Known rows, with every way that one mark hangs from another:
vasu[megi[mesig] tebaz]: [23 23 -12 14 -20 7 -30 17 8 11 0 16 9 -18 9 -10 7 -16 1 3 12 -4 6 -37 -1 9 -5 -8 6 11 24 -2 -10 2 27 10 -15 -41 7 -16 -9 -3 26 0 16 7 1 14 15]
boni[megi[pere pifev vasu] pato[tobuk]]: [35 30 0 7 -8 13 -24 12 0 13 0 8 -17 9 11 8 16 -9 -7 10 9 -17 4 -8 -20 12 10 2 11 22 7 -5 -21 -6 16 23 -8 -44 7 -36 7 -9 35 -1 26 -10 7 -13 17]
mesig[megi[boba pere pifev] vasu[tebaz]]: [41 36 -5 -4 -12 5 -34 26 23 20 10 18 -12 0 0 -1 19 -4 -9 12 9 9 7 -22 -22 7 1 -17 15 8 22 -16 -14 0 27 24 -12 -42 15 -47 2 -11 30 18 22 -10 5 -7 3]
megi[pere vasu[tebaz]]: [25 15 -7 5 -8 2 -23 21 12 19 3 13 1 9 3 -4 12 -8 1 1 6 -3 8 -35 -2 7 -8 -15 -5 12 19 -11 -2 4 13 19 -9 -31 5 -23 -8 -17 18 9 8 -2 -6 17 21]
pato[tobuk[zusafi]]: [19 17 20 11 -12 1 -11 19 15 21 -4 7 -8 11 26 -8 5 -11 -4 -2 18 6 -3 -21 -4 -9 1 -1 22 15 20 -3 18 -20 14 10 -5 -33 9 -20 9 -10 20 -13 18 2 12 13 22]
pifev[megi[boba mesig[pere] vasu[tebaz]]]: [31 24 -16 -6 -18 8 -46 17 17 35 -10 22 3 -14 5 -1 13 -15 -4 -4 7 5 9 -52 -5 12 4 -11 17 14 22 8 -14 8 28 21 -20 -38 8 -41 -18 -5 10 8 20 12 -7 24 15]
megi[boba boni[pato] mesig[pere[sofi]]]: [12 17 -9 10 -6 1 -33 23 -4 28 -10 8 6 6 12 12 -2 -24 -8 2 11 6 -10 -6 -14 16 11 -9 22 44 14 5 -16 -5 17 0 -19 -51 -1 -33 9 1 20 7 20 11 4 5 6]
megi[boba mesig]: [13 14 -5 -1 4 -1 -28 18 13 33 -6 10 -1 1 2 -1 -4 -15 -7 -6 16 -4 -3 -18 -9 3 6 -4 12 23 25 -7 -8 3 17 5 -11 -37 12 -27 -6 0 9 15 13 11 7 10 15]
mesig[megi pere[sofi]]: [14 15 15 3 -18 5 -16 10 23 24 0 8 -2 8 5 -8 10 -14 1 9 9 26 5 -11 2 7 4 -3 15 8 23 3 12 -11 8 10 -1 -38 13 -6 13 -3 24 9 14 -8 4 7 10]
sofi[megi[mesig pifev]]: [17 20 -8 -7 -8 -8 -27 9 8 13 -3 19 -8 2 3 -1 4 -10 -7 -2 14 -12 4 -17 -10 5 5 2 7 5 28 2 -7 7 17 6 3 -48 16 -16 -3 -3 30 12 14 -5 17 -14 6]
boni[megi[mesig vasu]]: [17 17 -13 3 -6 4 -31 8 8 32 -5 17 -1 1 3 -3 8 -11 3 6 11 -14 8 -28 3 2 4 2 0 18 25 -3 -9 4 15 8 -16 -45 8 -15 -10 -3 20 12 19 4 -8 13 22]
boni[pato[tobuk[zusafi]]]: [21 19 24 18 -13 10 -10 17 12 16 -1 3 -9 8 30 1 2 -14 -4 2 16 2 -8 -13 -8 -5 2 -3 23 26 16 -3 9 -27 17 11 -4 -35 4 -22 14 -3 25 -20 21 11 6 6 17]
pere[sofi[megi[boni pifev vasu[tebaz]]]]: [25 17 -21 -1 -28 -8 -35 25 -5 10 6 17 -5 12 9 8 12 -25 -15 4 10 12 -11 -40 -4 -2 -12 -8 -2 17 22 6 -7 -1 21 11 4 -48 5 -26 -2 -13 49 3 4 -7 11 -5 10]
tofenem[megi[boni mesig pere vasu[tebaz]]]: [30 8 -31 12 -9 -13 -40 26 -7 23 4 22 3 7 -3 3 0 -8 1 -5 10 -26 7 -35 -7 11 -4 -16 2 14 11 -7 -17 13 5 14 -14 -40 6 -47 -17 -23 24 5 18 -1 -1 8 24]
megi[mesig]: [13 11 -2 7 -3 -2 -21 13 9 24 -8 14 4 3 5 -6 -2 -10 3 3 15 -7 3 -18 -1 -1 3 -1 7 15 23 -6 5 3 14 3 -8 -39 12 -11 -3 -5 14 11 15 5 4 12 17]
mesig[megi[boba boni pere vasu[tebaz]]]: [29 12 -18 1 -11 4 -40 30 6 25 13 9 -1 -1 6 4 14 -19 -6 1 6 2 2 -33 -17 3 2 -16 3 21 22 -5 -22 -2 16 22 -18 -35 11 -60 -14 -17 28 16 12 -2 -5 7 11]
tofenem[megi[pere]]: [22 5 0 15 4 -13 -21 8 14 19 2 14 -5 13 -8 3 -1 -9 2 2 14 -13 7 -4 -9 7 0 -8 10 7 17 -15 8 0 -4 18 9 -33 15 -20 1 -11 13 5 19 -8 15 -1 17]
pifev[megi[boni mesig]]: [20 9 -23 8 -14 -10 -40 16 -7 22 -7 16 11 -3 12 7 -4 -17 2 12 10 -9 -1 -28 -7 1 7 3 13 17 20 3 -9 2 14 8 -14 -41 12 -23 -2 -4 20 6 15 9 15 5 15]
boni[pato[tobuk]]: [26 18 17 16 -14 14 -10 15 7 17 -1 4 -5 8 20 -3 6 -20 -7 6 12 -1 -4 -14 -9 1 -1 -7 13 22 9 2 3 -18 17 24 -4 -27 6 -14 13 -8 27 -9 10 5 11 -1 12]
pifev[megi]: [24 13 -3 7 -13 -2 -24 8 12 18 -2 12 3 0 10 2 1 -14 3 15 14 7 -2 -27 -2 -2 0 0 11 8 27 -4 11 -3 11 19 3 -27 14 -6 6 0 21 3 11 3 16 8 16]
boni[pato]: [19 13 7 15 -4 9 -10 11 10 15 3 6 3 3 16 -1 -2 -17 -2 12 12 -1 -5 -9 -7 4 -3 -6 8 22 19 -5 7 -7 13 14 1 -30 7 -4 12 -1 23 0 9 10 8 -2 7]
mesig[megi[pifev] vasu]: [31 27 1 -2 -13 4 -28 17 19 17 3 16 -6 -4 1 -3 15 -4 -1 22 16 9 6 -17 -9 -1 -2 -5 15 4 29 -10 9 0 21 15 -3 -42 16 -15 10 -8 35 14 17 -12 11 -12 5]
vasu[megi[mesig pere] tebaz]: [28 26 -16 18 -13 -1 -26 16 8 13 -2 15 4 -8 1 -4 8 -14 4 0 9 -12 11 -31 -5 16 0 -8 4 12 16 -5 -18 4 23 9 -15 -46 7 -27 -7 -6 21 3 18 3 -2 8 19]
sofi[megi[boni vasu]]: [16 5 -15 3 -13 -8 -30 11 -7 23 7 9 1 2 7 11 10 -26 -6 4 16 -8 1 -28 -3 -6 -4 -9 -4 19 27 10 4 -4 9 14 -3 -40 13 -23 -4 -9 33 9 -3 -1 7 -1 13]
pere[sofi[megi]]: [12 12 3 10 -13 -10 -12 7 12 22 1 10 -4 19 5 4 1 -24 -3 2 15 14 -7 -18 2 -1 -4 -10 3 10 23 5 10 -11 16 8 8 -39 13 -1 11 -3 28 2 6 -2 11 -2 8]
megi[boba boni mesig[pere] pifev]: [18 14 -13 -7 -1 0 -42 23 3 21 -16 14 -1 -1 5 0 4 -9 -12 2 11 -10 0 -7 -26 10 13 6 23 32 20 -5 -16 9 13 2 -13 -52 13 -43 -6 -4 19 22 18 -3 19 0 7]
boni[megi]: [18 17 7 9 -4 4 -17 8 15 20 0 11 -1 5 9 -2 5 -13 1 13 8 -4 -1 -12 -4 -2 2 2 4 15 21 -3 6 -4 12 17 1 -36 13 0 4 0 26 6 17 -2 5 8 16]
tofenem[megi[boba boni]]: [23 2 -10 12 -1 -8 -36 22 5 26 3 10 1 6 2 7 -2 -22 -8 2 20 -7 -11 -10 -17 -4 -4 -11 16 24 19 -7 0 -2 5 21 1 -33 16 -37 -2 -9 21 8 12 -1 22 4 8]
zusafi[tobuk]: [13 15 14 11 -15 6 -15 14 8 13 -5 6 -2 7 5 -8 0 -23 -1 0 9 7 1 -17 -2 -5 2 -4 4 12 16 1 17 -5 11 18 -1 -32 21 -14 11 -13 11 0 2 0 15 14 17]
megi[boba pifev]: [21 19 -3 -8 0 6 -25 20 16 18 -4 10 -8 4 7 -4 4 -10 -11 1 16 6 -6 -9 -16 0 -4 3 14 22 28 -19 -1 1 15 11 4 -36 16 -29 -3 -2 19 11 13 -3 22 -1 6]
sofi[megi[boni pifev]]: [21 11 -11 1 -13 -7 -30 13 -2 7 4 13 -3 3 9 6 5 -15 -12 7 12 -5 -7 -11 -18 -1 -1 3 3 15 23 5 -1 -3 12 11 9 -47 18 -20 3 -4 43 10 2 -11 27 -18 4]

Rows:
[32 28 5 6 -23 7 -24 22 26 20 8 19 5 -7 10 -7 14 -11 1 20 7 13 7 -38 -3 -4 -12 -21 10 2 23 -5 13 -8 29 23 -14 -34 10 -13 6 -12 35 9 13 -2 -4 7 8]
mesig[megi vasu[tebaz]]
[37 33 -24 7 -22 6 -46 33 0 10 6 11 1 -21 8 4 19 -18 -16 15 19 4 -3 -35 -21 3 -11 -14 14 26 21 -6 -8 -1 40 17 -15 -52 5 -47 0 -9 38 10 14 -1 14 -7 2]
mesig[vasu[megi[boba boni pifev] tebaz]]
[24 10 -14 18 -11 1 -28 15 -8 14 3 10 11 -7 20 17 -2 -22 -4 24 7 -3 -11 -17 -15 4 1 0 11 27 16 5 -5 -7 12 17 1 -35 6 -16 15 -1 31 -6 8 11 18 -5 7]
pifev[megi[boni[pato]]]
[10 15 4 5 -9 -10 -19 14 13 29 3 9 -11 17 3 11 6 -25 -12 -5 22 20 -9 -17 -5 1 -2 -10 8 18 25 1 1 -9 18 12 9 -40 13 -18 5 4 27 6 12 2 9 -3 6]
pere[sofi[megi[boba]]]
[22 17 -13 -4 -14 5 -30 22 11 28 -1 17 4 1 6 -8 4 -11 0 -5 7 -4 4 -48 5 2 -8 -10 -1 12 23 -2 -6 6 22 9 -17 -35 4 -20 -15 -11 18 9 11 9 -8 19 21]
megi[mesig vasu[tebaz]]
[31 25 6 14 -8 11 -19 10 -3 26 0 3 -15 10 13 10 13 -17 0 8 12 -16 4 -14 -11 8 12 -6 4 22 5 -1 -13 -12 12 24 -14 -37 5 -31 8 -9 24 -4 24 -1 -2 1 18]
boni[megi[pere vasu] pato[tobuk]]
[14 24 -5 -6 -14 -3 -26 14 10 19 -17 18 -2 12 2 -7 2 -8 -3 1 10 11 5 -11 -2 12 7 6 21 16 20 -6 -3 6 14 -6 -4 -52 8 -13 8 -3 20 11 22 -9 13 2 15]
megi[mesig[pere[sofi]] pifev]
[10 5 -11 17 -5 -15 -20 21 -7 19 -2 6 3 24 7 9 -5 -19 -2 8 8 4 -6 -6 -6 1 1 -7 6 26 14 -10 -1 -4 3 3 -1 -40 5 -24 12 -10 21 6 10 -6 12 2 17]
megi[boni pere[sofi]]
[21 21 -5 1 -19 -3 -29 21 13 32 10 12 -10 12 6 7 15 -30 -15 -10 16 24 -7 -43 3 -1 -11 -22 0 15 25 4 -4 -7 31 17 -2 -34 5 -30 -8 -4 28 4 8 4 -5 10 10]
pere[sofi[megi[boba vasu[tebaz]]]]
[26 15 -12 1 -4 -9 -33 13 13 14 -6 22 -3 3 -5 -6 -4 0 -1 1 17 -16 2 -10 -10 5 -3 5 16 9 23 -12 -4 8 9 7 7 -42 16 -20 -4 -9 22 8 21 -8 20 -9 13]
tofenem[megi[mesig pifev]]
[34 29 1 3 -17 7 -29 27 29 30 10 16 -2 -6 9 -3 15 -15 -5 13 12 16 5 -36 -8 -2 -7 -24 14 8 24 -5 3 -8 32 25 -14 -34 12 -29 -1 -9 28 12 15 1 -4 8 3]
mesig[megi[boba] vasu[tebaz]]
[25 5 -26 3 -8 -19 -37 24 -9 15 1 13 -10 23 -6 13 2 -11 -8 4 19 -4 -4 -9 -10 5 -4 -3 7 22 13 -15 -10 4 -4 5 5 -43 9 -42 1 -19 30 3 19 -20 21 -10 19]
tofenem[megi[boni pere[sofi] pifev vasu]]
[10 18 3 5 -11 -4 -22 9 14 30 -15 13 4 13 4 -6 -1 -11 3 1 11 10 6 -16 2 9 6 -2 15 17 18 2 3 0 9 -3 -9 -47 5 -4 8 -4 12 8 18 2 4 15 19]
megi[mesig[pere[sofi]]]
[19 12 -24 23 -12 -17 -30 18 -22 19 -6 11 5 9 10 25 -10 -21 1 16 9 -3 -7 -14 -11 14 14 -3 13 29 11 -1 -26 -3 11 1 -13 -47 1 -29 14 -1 24 -6 22 13 11 -8 10]
pifev[megi[boni[pato] mesig pere[sofi]]]
[23 13 7 17 -16 8 -20 22 -11 16 -1 2 1 6 24 5 0 -26 -9 8 14 -7 -8 -15 -17 2 2 -8 13 30 3 5 -2 -15 16 19 -9 -31 6 -25 16 -13 34 -8 10 2 17 -1 14]
megi[boni[pato[tobuk]]]
[22 20 -26 4 -4 -26 -37 15 -11 18 -3 22 -5 6 -6 18 6 -8 -4 9 14 -21 10 -19 -19 9 8 -9 10 12 18 3 -12 10 19 3 -13 -65 12 -40 4 -11 35 16 20 -11 16 -22 5]
sofi[megi[boni mesig[vasu] pere pifev]]
[28 26 -8 17 -17 5 -31 24 -1 20 -5 21 15 -12 13 6 7 -11 -2 20 0 -10 2 -34 -9 17 -5 -25 17 24 7 9 -1 1 32 10 -26 -50 -6 -24 7 -13 32 9 17 11 -6 4 7]
megi[boni[pato] mesig[pere vasu[tebaz]]]
[29 21 -5 -7 2 4 -31 19 20 18 2 12 -15 7 -4 -1 12 -8 -7 2 13 3 3 1 -26 7 10 2 15 17 29 -17 -18 -2 9 15 -1 -39 21 -42 -1 -5 23 18 22 -12 13 -9 4]
mesig[megi[boba pere pifev]]
[7 8 -22 10 -1 -19 -32 27 -11 30 -8 9 -2 21 0 13 -8 -20 -5 -4 15 -2 -5 -10 -11 7 12 -5 15 34 14 -11 -22 0 12 -5 -17 -47 5 -45 -1 -7 13 13 22 1 9 5 17]
megi[boba boni mesig pere[sofi]]
[29 27 -3 8 9 12 -23 11 8 9 1 12 -15 6 6 13 7 -7 -11 8 5 -10 -10 8 -30 14 14 3 14 32 21 -14 -25 0 16 18 2 -47 8 -38 6 4 25 11 29 -4 11 -17 1]
boni[megi[boba pere pifev] pato]
[21 26 -3 16 -29 -11 -28 17 3 19 0 21 6 8 9 10 11 -24 -7 13 8 15 2 -38 -2 6 -11 -30 12 11 11 20 15 -8 31 15 -9 -51 3 -15 14 -13 42 8 11 -8 3 2 6]
mesig[pere[sofi[megi[boni]]] vasu[tebaz]]
[29 26 -21 -1 -19 -7 -41 32 -3 14 -5 22 6 -5 10 -2 4 -5 -7 17 6 -10 0 -38 -11 2 -8 -14 13 15 14 -6 -6 11 31 6 -20 -51 0 -30 -1 -16 35 14 18 -4 12 -2 8]
megi[boni mesig[vasu[tebaz]] pifev]
[31 29 -3 -14 -29 15 -32 21 25 14 2 15 -5 2 7 -13 21 -9 -4 5 5 27 3 -31 2 7 -8 -5 13 8 27 -1 -4 -4 20 12 -6 -41 7 -19 0 -14 34 9 16 -12 -2 7 13]
mesig[megi[pifev vasu[tebaz]] pere[sofi]]
[25 17 -17 1 2 -17 -33 18 8 25 -8 19 -15 22 -13 8 -8 -5 -9 -10 23 -2 -2 -1 -17 11 8 0 22 19 18 -22 -21 9 8 4 0 -48 15 -47 -2 -7 13 9 34 -8 23 -10 12]
tofenem[megi[boba mesig pere[sofi] pifev]]
[15 25 2 6 -7 -10 -25 0 15 33 -9 22 -1 -2 -5 3 13 -11 3 6 16 -7 17 -29 -4 7 7 -15 14 0 21 18 9 3 24 10 -16 -55 11 -12 5 -5 24 16 17 -1 0 -3 8]
sofi[megi[mesig[pere vasu]]]
[38 31 -26 16 -19 -4 -38 27 -8 0 5 14 4 -14 4 6 16 -11 -5 22 14 -9 6 -28 -16 10 -8 -11 10 16 12 -8 -10 0 30 15 -16 -53 6 -40 5 -15 41 5 16 -9 12 -9 8]
mesig[vasu[megi[boni pere pifev] tebaz]]
[27 25 -20 2 -1 6 -36 19 10 30 -3 18 -7 4 0 4 12 -10 -4 -8 6 -14 5 -35 -9 10 8 -13 5 21 18 -8 -31 7 25 19 -24 -46 5 -46 -19 -5 15 19 29 7 -14 17 19]
boni[megi[boba mesig pere vasu[tebaz]]]
[30 27 -11 1 9 13 -33 12 5 17 1 9 -15 2 4 13 14 -10 -9 6 13 -11 -7 -4 -23 16 10 2 8 33 25 -14 -28 3 16 18 -4 -48 7 -45 -2 1 22 11 29 -1 3 -12 6]
boni[megi[boba pere pifev vasu] pato]
[28 25 -17 22 -9 5 -34 26 -6 20 10 2 7 -22 10 17 12 -30 -9 24 27 -2 -3 -17 -16 4 1 -15 14 37 20 3 -7 -9 33 15 -19 -53 2 -39 12 1 31 3 15 13 8 -7 -1]
mesig[vasu[megi[boba boni[pato]]]]
[24 11 -26 -9 0 -11 -40 17 -8 21 6 11 -13 8 -5 14 14 -18 -15 -5 17 -11 1 -15 -24 4 9 -4 3 24 27 -3 -22 5 10 16 -2 -52 16 -60 -10 -8 31 18 10 -11 15 -15 8]
sofi[megi[boba boni pere pifev vasu]]
[31 27 -2 4 -17 9 -39 29 21 29 5 16 5 -10 10 -2 17 -17 -7 17 6 11 3 -32 -18 6 1 -25 21 18 18 7 0 -7 30 23 -23 -44 9 -40 0 -11 32 19 14 -2 -3 8 1]
mesig[megi[boba boni] pere vasu[tebaz]]
[31 17 -1 6 -14 8 -24 28 -10 5 -2 6 -4 7 20 2 5 -16 -14 12 11 -10 -10 -10 -24 2 2 -1 15 31 4 -3 -9 -9 14 16 -2 -38 7 -33 14 -10 39 -5 10 -5 27 -14 9]
megi[boni[pato[tobuk]] pifev]
[29 5 -10 25 4 -9 -25 15 -6 13 6 11 0 8 1 13 -6 -11 0 14 9 -22 -7 3 -21 10 1 -11 9 28 8 -8 -8 -3 -4 19 3 -35 9 -34 10 -12 28 -3 18 0 17 -13 10]
tofenem[megi[boni[pato] pere]]
[35 9 -26 -2 -4 3 -42 27 -4 17 8 12 -5 -5 2 13 4 -18 -16 7 24 -9 -13 -11 -25 3 -1 -5 14 37 22 -12 -18 1 10 21 1 -42 9 -52 -3 -8 30 3 14 2 16 -16 3]
tofenem[megi[boba boni[pato] pifev vasu]]
[18 30 -12 -5 -11 -17 -31 18 9 30 -6 17 -13 9 -3 16 7 -17 -13 2 28 11 0 -25 -8 3 4 -11 16 12 25 -1 -9 5 34 2 -9 -61 10 -31 5 3 27 16 26 -2 14 -14 2]
pere[sofi[megi[boba mesig[vasu] pifev]]]
[12 5 -23 3 -12 -14 -36 13 -7 26 0 15 5 1 4 11 8 -23 -3 -1 17 -19 5 -34 -3 -1 2 -7 -3 16 25 14 -10 3 15 7 -13 -50 8 -28 -12 -8 29 11 6 3 2 0 12]
sofi[megi[boni mesig vasu]]
[23 20 -1 10 -6 15 -21 7 7 21 5 9 -1 0 13 8 8 -17 1 17 11 -6 -2 -18 -1 3 0 -5 0 27 21 -2 -5 -8 15 20 -4 -39 3 -11 4 2 27 3 15 11 -5 4 11]
boni[megi[vasu] pato]
[20 20 -23 23 -8 -17 -32 24 -10 29 1 3 1 0 -2 20 9 -27 -8 16 28 10 1 -17 -10 3 4 -16 12 28 16 -5 -9 -6 24 6 -19 -56 4 -46 14 -6 23 5 20 -3 9 -4 10]
mesig[vasu[megi[boba boni pere[sofi]]]]
[27 1 -15 12 -10 1 -31 19 -5 19 8 11 2 0 5 11 -2 -20 -4 12 17 -12 -10 -16 -10 0 -7 -10 5 26 15 -1 -2 -3 0 21 0 -37 8 -29 2 -10 32 -4 10 7 11 -5 12]
tofenem[megi[boni[pato] vasu]]
[29 29 -3 -9 -9 4 -32 22 24 26 3 13 -11 -5 1 2 19 -9 -11 16 22 14 5 -16 -16 -2 3 -8 21 12 31 -11 1 -2 24 18 -7 -44 17 -33 7 -5 27 19 18 -7 12 -10 -1]
mesig[megi[boba pifev] vasu]
